What can hang from each mark:
k70: k593 k735
k735: k757
k757: k703
k593: k70 k106 k757 k758
k25: k337 k758
k106: k25
k337: k25
k703: k70 k757

Every row comes from one small tree of marks. The marks that hang from a mark follow it in brackets, in the order of their numbers. Every link used is in the known rows. Which tree was each row made from?
Known rows:
k593(k70(k735) k757(k703) k758): [  5.8  66.1 -12.2  -2.5  -4.4   7.9 -23.2   2.0 -34.8 -37.3   0.2 -30.7
  52.7 -15.8  12.1   1.7   9.9  -5.6  -1.1   7.3  15.8   9.3]
k337(k25(k758)): [ 10.8  -6.3   5.8   0.2   1.1   6.0   4.4   0.7  14.9  -8.5  -1.6  17.8
 -11.4  11.9  -3.8  -1.1   2.7 -10.0  -4.0  11.6  -2.8   0.5]
k735(k757(k703)): [ -7.6  25.4   1.6  -9.3   0.5   4.5 -11.5  -4.7 -25.5  -2.7  -4.5 -16.4
  30.2  -1.3  -8.4  -6.1  -6.3 -10.0   2.1   2.5  10.4  13.4]
k757(k703(k70(k593))): [  4.1  14.8  19.9  -7.4  -0.5  -8.6 -11.3  10.8 -13.5  -6.6  -5.9 -16.6
  31.3  -8.0  -3.5 -19.5  -0.7 -13.2  14.6   9.0  18.1  -4.6]
k70(k593(k757(k703))): [ 14.8  11.3  13.3  -7.7   5.9   8.1 -13.7   7.6 -21.7 -14.9  -7.8 -26.4
  35.0 -21.4   7.6 -13.0   9.9 -15.2  20.3   0.2   9.0 -10.8]
k70(k735(k757)): [-17.3  25.9  -4.2  -3.9  -3.8   0.1  -8.8   7.1 -12.2 -21.0  10.2  -5.7
  27.5  16.9 -17.6 -18.0   7.3  -5.7  -3.0  -4.2  29.9   6.0]
k25(k337 k758): [  4.6  -2.5  21.0   2.9  -5.8   5.0   8.7  -8.8  12.6 -17.6  -1.5  28.9
  -1.7  11.5   8.0 -21.0  -4.6  -0.3  -8.1   4.7  -0.2   4.0]
k106(k25(k337 k758)): [ 19.3 -20.0  22.3   1.4  -4.8   8.8  13.2  -3.0  11.0 -10.8  -3.5  25.1
 -13.5  -2.4   2.5 -15.4  -7.2  -6.5 -13.3  11.2  -0.5  -3.5]
k70(k593(k758) k735(k757(k703))): [ -1.2  35.0  -2.2 -24.1  -1.2  -0.3 -16.6  10.9 -14.2 -31.0   5.6 -36.2
  53.5   4.8 -17.6 -16.1   0.0 -37.4  15.6   9.8  43.7   3.6]
k593(k70): [ 0.7 17.0 -4.2  7.1 -3.4  6.7 -9.0  0.1 -5.5  1.5 -0.1 -8.4  8.5 -2.3
  4.2 -1.7 10.0  7.5  3.5  1.5 -2.5  1.7]
k593(k757): [  4.4  13.7   4.2   6.9   5.0   7.5  -8.7   3.7 -16.2 -18.0  -1.5  -5.2
  11.9  -9.2  12.2   1.4   9.1   4.2  -1.0  -8.9   0.9  -4.6]
k593(k70(k735) k757 k758): [  3.4  53.0 -13.2   5.5  -3.6   7.3 -21.1   7.7 -20.3 -43.6   7.5 -19.5
  39.0  -2.1  10.2   1.5  16.3  -1.3  -6.4  -0.9  21.3   0.8]
k593(k757(k703) k758): [ 10.4  39.2  -3.9  -6.7   5.4   6.2 -12.4  -3.2 -26.6 -26.6  -6.6 -25.2
  32.1 -20.4  16.5  15.6  -8.0 -13.1  -2.6   4.9   2.6   6.3]
k757(k703): [  1.5  12.1   2.8  -7.4  -1.7  -0.1  -3.7  -7.6 -13.8   6.6  -8.7 -11.2
  13.8 -11.1   1.6  -0.6  -6.7  -2.9   2.4   9.1  -4.0   7.4]
k70(k593(k106) k735): [  4.9   0.2  -2.3 -16.5   1.6  -3.4   1.4   9.9  -3.4 -32.1   1.6   3.7
  21.1   5.1  -7.8 -22.4  21.7 -10.3  20.7   7.5  33.5 -22.6]
k106(k25(k758)): [ 20.9 -27.4  11.5  -7.1  -0.1   9.1   2.0   1.4   4.6  -4.8   1.1   6.2
 -16.0  -7.0   5.2  -5.1   0.5 -18.8  -8.5  10.5   8.2  -7.8]
k757(k703(k70(k593(k106)))): [  6.7  18.3  12.4 -13.9   3.8  -9.0  -5.3   7.7 -27.4 -21.3 -11.0  -3.5
  35.0  -8.4   1.0 -15.1   5.4  -7.6  19.7  12.2  23.6 -13.0]
k757(k703(k70(k593(k758) k735))): [  2.1  37.9   5.3 -15.5  -3.0 -15.4 -15.3  14.9 -10.5 -33.1   3.4 -24.6
  48.9   0.3  -9.3 -15.9  -2.3 -26.8   8.8  14.9  38.7   1.2]
k70(k593(k106(k25)) k735(k757)): [  7.2   0.5   1.4 -19.3   3.4   4.7  -0.5  18.9 -17.8 -36.0   2.7  -6.0
  26.7   1.6 -22.3 -23.4  18.1 -23.2  16.4   8.8  48.8 -26.2]
k70(k593(k106 k758) k735(k757)): [ -2.3  26.5 -10.0 -24.2   5.1  -0.3  -8.7  10.9 -13.5 -54.7   8.1 -12.4
  45.2  14.7 -15.3 -10.8  10.9 -27.0  16.7   7.2  54.6 -16.0]
k106(k25): [ 13.3 -14.3   2.2  -0.9   0.9   4.8   5.2   6.7  -0.9   5.4  -2.6  -2.4
 -11.8 -13.6  -4.6   3.2  -2.0  -5.9  -5.7   5.7   0.8  -6.8]
k735(k757): [-10.3  12.7   1.0  -2.2   1.0   5.1  -8.9   0.9 -11.0  -8.7   2.8  -6.1
  18.5   9.6 -10.3  -4.9  -0.7  -4.7  -0.7  -6.2  14.5   5.2]
k70(k593): [  7.3 -16.3   8.7  -6.7   2.5   1.9  -4.4  10.2   8.1  -2.7   1.8 -11.8
   7.4  -1.1  -4.5 -13.2   9.4 -16.6  19.0   1.0  13.8 -15.7]
k703(k70 k757): [-11.5  35.4  -2.7   1.1   4.7 -17.8  -9.4   1.9  -9.8  -3.0  -6.4   0.4
  18.0   3.6   6.7  -3.0  -8.1   4.7  -2.0   3.9  11.1   7.8]

Which tree is each row?
[ 18.2  21.8   4.5 -14.5   7.2   8.4 -15.2   5.9 -19.0 -29.4  -6.4 -35.6
  39.6 -20.9  10.6   3.7   0.8 -27.7  14.8   4.7  16.0  -9.1]
k70(k593(k757(k703) k758))
[  5.6  12.3   9.1  -3.6   0.9   3.4 -14.1  18.3  -7.2 -35.8   5.2 -14.1
  31.4  -0.1  -1.2 -25.7  24.3 -11.9  12.7  -4.9  27.4 -16.9]
k70(k593(k757) k735)
[  4.4  48.8   8.2  -1.9   6.5  -2.7  -9.4  -0.3 -50.9 -37.7 -13.2   6.2
  41.3 -16.4  16.7  -1.8   6.9  12.8  -0.2   2.7  12.8  -3.5]
k593(k106 k757(k703(k70)))
[ 21.2  -1.2  -8.2 -23.7   3.6  -2.0   3.8  16.1  -3.2 -41.1   1.6  -8.5
  15.9  -6.8 -11.0  -2.9   7.6 -29.2  10.4  18.9  38.9 -28.9]
k70(k593(k106(k25) k758) k735)
[ -4.3  56.2   8.9   2.9  -4.4  -8.2 -16.8   9.5 -37.4 -34.7  -2.2  -7.6
  48.5  -6.6   4.0 -17.4   7.9   6.6  -7.6   0.8  21.4   6.8]
k593(k757(k703(k70(k735))))
[ -5.3  24.4  -4.5 -17.4  -0.9  -0.4 -15.9  15.9  -1.3 -39.2  12.8 -25.9
  39.4  17.3 -18.4 -15.9   5.2 -32.0  10.9   1.9  48.8  -5.0]
k70(k593(k758) k735(k757))
[  1.6  54.0  -3.3   4.0  -6.8   8.8 -20.8   1.9 -36.6 -22.7  -2.1 -21.4
  47.3 -14.0   8.3 -13.5  20.7   6.9   4.9   1.2  10.3   6.7]
k593(k70(k735) k757(k703))
[ 18.7  25.9   6.7  14.5   2.4  19.4   6.1   0.8 -28.3 -32.9 -13.9  15.1
  15.6 -18.5  12.9  -2.1  12.7  22.2  -4.7   5.2  -4.1 -17.9]
k593(k70 k106(k25(k337)) k757)
[ -1.6  28.6  13.3  -8.4  -6.2 -13.7 -12.0  17.4 -13.5 -19.5   1.2 -13.5
  42.8  -0.8 -12.5 -31.6   7.0 -13.9  13.8   8.1  32.7  -1.8]
k757(k703(k70(k593 k735)))
[ -8.7  65.4 -15.1 -10.4  -7.3   6.2 -21.7  -0.5 -29.6 -27.0   5.5 -32.4
  56.1   2.5  -8.3  -5.8   1.1 -13.6   0.3  10.1  30.5  19.1]
k593(k70(k735(k757(k703))) k758)
[ 25.5  30.1 -12.6  -1.3   8.4  17.0  -7.2   2.8 -34.6 -40.7  -6.2 -10.0
  20.2 -25.8  17.0  22.0  10.3  -2.7  -6.2   9.6  11.8 -19.4]
k593(k70 k106(k25) k757 k758)
[  3.2  34.8   9.5  -1.9   4.2  -8.3 -11.9  21.7 -28.3 -60.6   1.4   4.5
  46.2   4.0   2.8 -26.6  28.6   0.9  11.4  -1.1  42.4 -24.5]
k703(k70(k593(k106 k757) k735))
[  1.1  28.5 -11.0  -6.0  -1.9   9.1  -4.6   8.5 -32.3 -29.5   2.0  -2.4
  27.8   0.0 -13.2 -13.3  18.3   0.3   1.9   9.5  33.1  -9.6]
k593(k70(k735(k757)) k106(k25))
[-19.0  48.4  -9.2  -0.1  -2.0 -23.7 -12.4   7.5  -8.9 -16.3  -0.3   1.1
  29.6  10.2  -0.5 -18.6   0.7   5.2  -3.1   5.9  26.2   7.8]
k703(k70(k735) k757)
[-13.2  51.3  -6.2  -5.0  -9.5   5.3 -19.5   0.2 -32.3 -12.5   2.4 -22.8
  51.0   3.6 -11.7 -18.3  11.2  -1.1   6.0   4.6  23.8  16.1]
k593(k70(k735(k757(k703))))
[ -3.7  18.7   5.0  -4.2   6.1 -16.2 -14.0  12.3  -0.7  -5.9  -4.9 -11.3
  25.2   1.3   4.1 -15.1  -1.1  -9.1  15.8   5.3  23.4  -5.9]
k703(k70(k593) k757)
[ 19.1  15.5  -2.9 -14.1  13.5   6.3  -9.1   7.3 -18.4 -52.3  -4.5 -12.8
  29.4 -11.5  14.3   7.8  11.4 -18.9  15.2   3.2  26.9 -27.7]
k70(k593(k106 k757 k758))
[ 25.3  -4.7  18.4   0.7   8.1  14.7  10.4  10.5 -13.4 -39.2 -14.1  12.5
  13.8 -16.6   3.4 -12.6  11.0  -1.9  10.9   5.5   9.7 -33.8]
k70(k593(k106(k25(k337)) k757))
[  7.9  34.1  -4.9   7.0   5.5  13.2 -10.9  -2.4 -36.7 -32.5  -7.0   0.2
  26.3 -10.5  19.5   1.4  22.6  16.9   5.9  -2.2   4.9 -13.9]
k593(k70 k106 k757)
[  7.5  13.8  -8.6 -21.9   3.8  -5.4  -1.2   8.4  -2.9 -47.7   3.8  -5.3
  26.9   5.4  -7.0  -6.1  12.1 -22.6  16.2  14.3  39.5 -21.1]
k70(k593(k106 k758) k735)
[ 10.9  45.4 -15.4   0.1   7.6  12.4 -11.7  -2.3 -34.8 -47.9  -4.6  -8.3
  30.6 -12.6  22.9  19.1  12.8   4.6   2.0   3.1  12.4 -11.2]
k593(k70 k106 k757 k758)
[-12.9  44.3  10.4  -2.2  -0.6  -5.1 -15.6   2.8 -33.0 -10.4  -2.1 -12.8
  42.8   2.4  -7.5 -12.7  -8.6  -3.0  -3.4   1.6  20.6  15.8]
k735(k757(k703(k70)))
[ 11.9  52.8  -8.2  -0.1   0.6  13.3 -21.4  -3.7 -34.6 -25.3  -6.1 -32.4
  41.7 -23.1  20.7  14.5   4.0  -4.5   0.3   5.2   1.0   8.0]
k593(k70 k757(k703) k758)
[-10.8  33.9   7.4  -9.9   0.5  -9.6 -12.8  20.5 -22.1 -49.9   6.0   2.9
  49.4  20.9 -17.0 -32.5  19.2  -8.4  13.4   1.5  57.2 -14.4]
k703(k70(k593(k106) k735(k757)))
[ -2.5  66.9  -0.2  -2.4  -1.7  -9.8 -20.2   8.2 -35.3 -49.8   0.3 -18.3
  54.1  -8.7   6.5  -1.0  -1.5  -6.2 -13.3   6.6  28.2  10.5]
k593(k757(k703(k70(k735))) k758)
[ -2.5  32.2  14.1 -15.9   6.1  -4.4 -11.5   8.4 -37.9 -30.6  -7.2 -10.2
  53.1   0.4  -8.8 -21.2   4.7 -12.3  19.0   9.3  38.0  -7.7]
k735(k757(k703(k70(k593(k106)))))
[-10.3  41.5   4.0  -9.5  -1.5 -10.9 -19.9  22.9  -7.9 -48.0  14.9 -21.7
  50.7  21.5 -18.8 -21.9   4.0 -26.5   3.9   2.6  58.0  -3.6]
k703(k70(k593(k758) k735(k757)))
[-20.8  46.5   3.9   3.8  -5.0 -11.3 -14.2  14.3 -17.8 -30.5  11.1  -0.9
  38.4  23.2 -16.4 -23.5   6.6   0.3  -6.6  -3.3  40.4   7.8]
k703(k70(k735(k757)))
[  2.6  35.2 -10.1 -18.4  13.4 -17.7 -10.4   5.2 -12.5 -35.4  -8.8  -6.4
  33.8  -0.3   9.8   1.8  -5.3 -17.7  17.2  16.2  37.2 -15.9]
k703(k70(k593(k106 k758)) k757)
[  7.2  19.3  21.0   7.5   5.4  -1.7 -18.3  21.0 -15.2 -31.9   1.4 -10.0
  32.1  -1.6   7.4 -16.2  14.7  -6.3   7.3  -7.4  22.8 -18.1]
k703(k70(k593(k757)))
[  9.2  28.6   9.8 -12.3   1.3  -9.5 -14.0   8.8 -11.5 -19.8  -2.4 -25.7
  37.5  -7.9   0.0  -4.0 -10.8 -24.4  10.1  12.9  24.2  -0.6]
k757(k703(k70(k593(k758))))
[ 10.0  15.4   1.8  -9.9   5.9   2.3  -7.0  13.6 -20.6 -50.2   0.0  -3.2
  34.8  -2.7   1.9 -21.2  30.4  -4.8  18.1   0.7  33.9 -28.1]
k70(k593(k106 k757) k735)
[ 17.7 -15.4   0.9 -17.7   1.4  -0.5   4.8  17.2  -6.9 -26.4  -0.3   1.7
  10.1  -6.7 -13.3 -16.3  17.9 -16.6  15.8  13.6  33.3 -29.7]
k70(k593(k106(k25)) k735)
